Each row comes from the steps of one path. Every step used is in the known rows, and no mark comes twice. Write the path behind each row, first mark first.
In the rows, 128 means zero.
Known rows
natu-dofo-misot-mazag-gakase: [114 126 164 129 118 121 105 171  94 118 129 167 138 114 122 102 165 138
 116 152 146]
gumudon-gipo: [ 96 150 116 133 128 106 123 121 129 141 114 142 115 126 122 147 131 129
 129 121 124]
misot-mazag-natu-dofo: [107 108 150 107 114 125  76 139 131  99 130 132 135 141 108  96 168 111
 159 138 160]
dofo-dolo: [113 118 146 117 101 140 123 114 114 132 127 168 127 110  96 155 125 124
 145 122 137]
natu-dofo-dolo-mazag: [ 80 100 187 110  96 118  78 114  99 142 128 162 155 123  75 130 155 110
 166 117 123]
dofo-dolo-mazag: [ 97 100 177 116  91 146  99 102 117 147 135 171 149 128  82 162 135 121
 154 120 122]
dofo-misot-mazag-natu: [103 123 148 115 105 169 103 161 121 118 136 154 120 139 120 119 149 128
 134 153 170]
gumudon-dofo-misot: [ 86 149 151 144 130 132 125 134 105 148 119 158 118 136 137  81 128 119
 126 159 129]
natu-mazag-gakase-dofo-misot: [108 155 154 111  89 145 145 177  77 129 142 181 154 141 103 117 158 162
 128 155 133]
natu-mazag-gakase: [148 131 135 116 110 147 132 145 109 126 150 157 149 136 110 145 154 155
 117 142 120]
natu-dofo-misot-mazag: [ 78 123 163 122 121 127 101 161 101 128 116 135 131 131 136  82 160 114
 133 144 159]
dofo-dolo-mazag-natu: [100  98 172 103  80 159  79 117 116 133 148 181 143 132  61 165 145 122
 169 124 135]
misot-mazag: [117 107 145 129 121 139 116 117 147 122 124 130 136 147 136 126 141 119
 131 139 143]
gumudon-mazag: [ 94 126 138 117 122 123 142 133 123 131 124 143 137 150 105 120 157 138
 144 134 119]
mazag-gakase-dofo-dolo: [131 125 161 120  79 113 134 124 104 111 133 213 147 108  70 156 131 151
 147 132 123]
misot-mazag-gakase-dofo: [136 115 159 131 100 110 127 125 139 102 130 175 156 141 109 126 144 146
 132 146 131]
natu-dofo: [114 127 138 120 132 101 107 140 110 121 120 119 132 122 124  96 148 116
 140 124 130]
misot-mazag-gakase: [150 110 148 135 118 131 120 127 137 112 136 162 142 128 120 143 146 144
 112 145 130]
gakase-mazag-natu-dofo: [ 87 129 130  82 121 112 101 145 100 114 127 134 152 154  86  85 154 111
 156 145 161]
natu-mazag-gakase-dofo-dolo-gipo: [ 82 127 166 108  67 122 103 114  95 116 147 243 153 113  63 177 140 143
 148 119 133]
natu-mazag: [114 128 132 110 114 156 129 134 117 136 138 124 145 150 124 126 152 131
 135 135 134]

Write each row's path
[ 76 129 166 123 100 137 129 146 117 123 118 157 141 150 131  97 143 128
 140 148 157]  gakase-dofo-misot-mazag
[128 129 141 125 119 115 145 145 116 121 136 176 142 135  93 141 160 162
 128 140 106]  gumudon-mazag-gakase
[ 84 130 159 111  90 149 109 159 119 108 131 166 134 153 110  99 152 128
 155 153 170]  gakase-dofo-misot-mazag-natu
[ 94 144 140 108 116 131  94 185  82 117 134 142 116 117 107  87 156 124
 148 138 156]  mazag-natu-dofo-misot
[107 133 179 127  93 125 120 160  92 133 143 187 162 134  95 123 142 154
 128 146 112]  dolo-mazag-gakase-dofo-misot
[ 94 125 164 127  80  95 103 108 105 108 138 248 137  90  67 180 116 142
 140 115 127]  mazag-gakase-dofo-dolo-gipo
[117 128 165 102  69 140 134 130  92 119 143 209 160 132  66 155 155 152
 152 137 128]  natu-mazag-gakase-dofo-dolo
[100 106 162 108 110 118  63 141 112 121 143 129 151 144  85 105 166 115
 165 127 128]  dolo-mazag-natu-dofo
[ 57  95 172 107  88 118  39 110 118 101 134 209 122 108  73 148 152  97
 170 114 171]  misot-mazag-natu-dofo-dolo-gipo
[124 154 149 128 104 118 144 171  89 118 135 185 137 116 110 116 132 160
 120 148 127]  mazag-gakase-dofo-misot
[ 86 103 181 128  73 105  91  96 125 103 134 252 145 108  75 178 130 133
 144 122 144]  misot-mazag-gakase-dofo-dolo-gipo
[ 92  96 170  97  87 137  71 125 116 104 129 172 132 123  75 126 168 108
 175 132 167]  misot-mazag-natu-dofo-dolo
[111 130 171 152 120 136 118 135 116 133 127 192 131 140 131  98 146 136
 111 176 133]  gumudon-dofo-misot-mazag-gakase
[ 63 149 136  82 115 128 106 176  74 125 127 147 140 145  92  74 153 115
 148 156 175]  gakase-mazag-natu-dofo-misot
[ 93 125 153 129 115 155 122 148 119 135 123 146 126 137 142 113 140 125
 120 148 157]  dofo-misot-mazag
[130 118 171 128  97 107 114 127 120 121 143 174 170 141  88 135 143 150
 138 136  99]  dolo-mazag-gakase-dofo
[ 65 116 154 104  94 107  52 123  98 105 139 206 115  92  67 150 139 105
 169 107 155]  mazag-natu-dofo-dolo-gipo
[ 95 124 172 107  77 106 147 128 102 114 129 227 152 128  48 149 158 160
 162 135 115]  gumudon-mazag-gakase-dofo-dolo
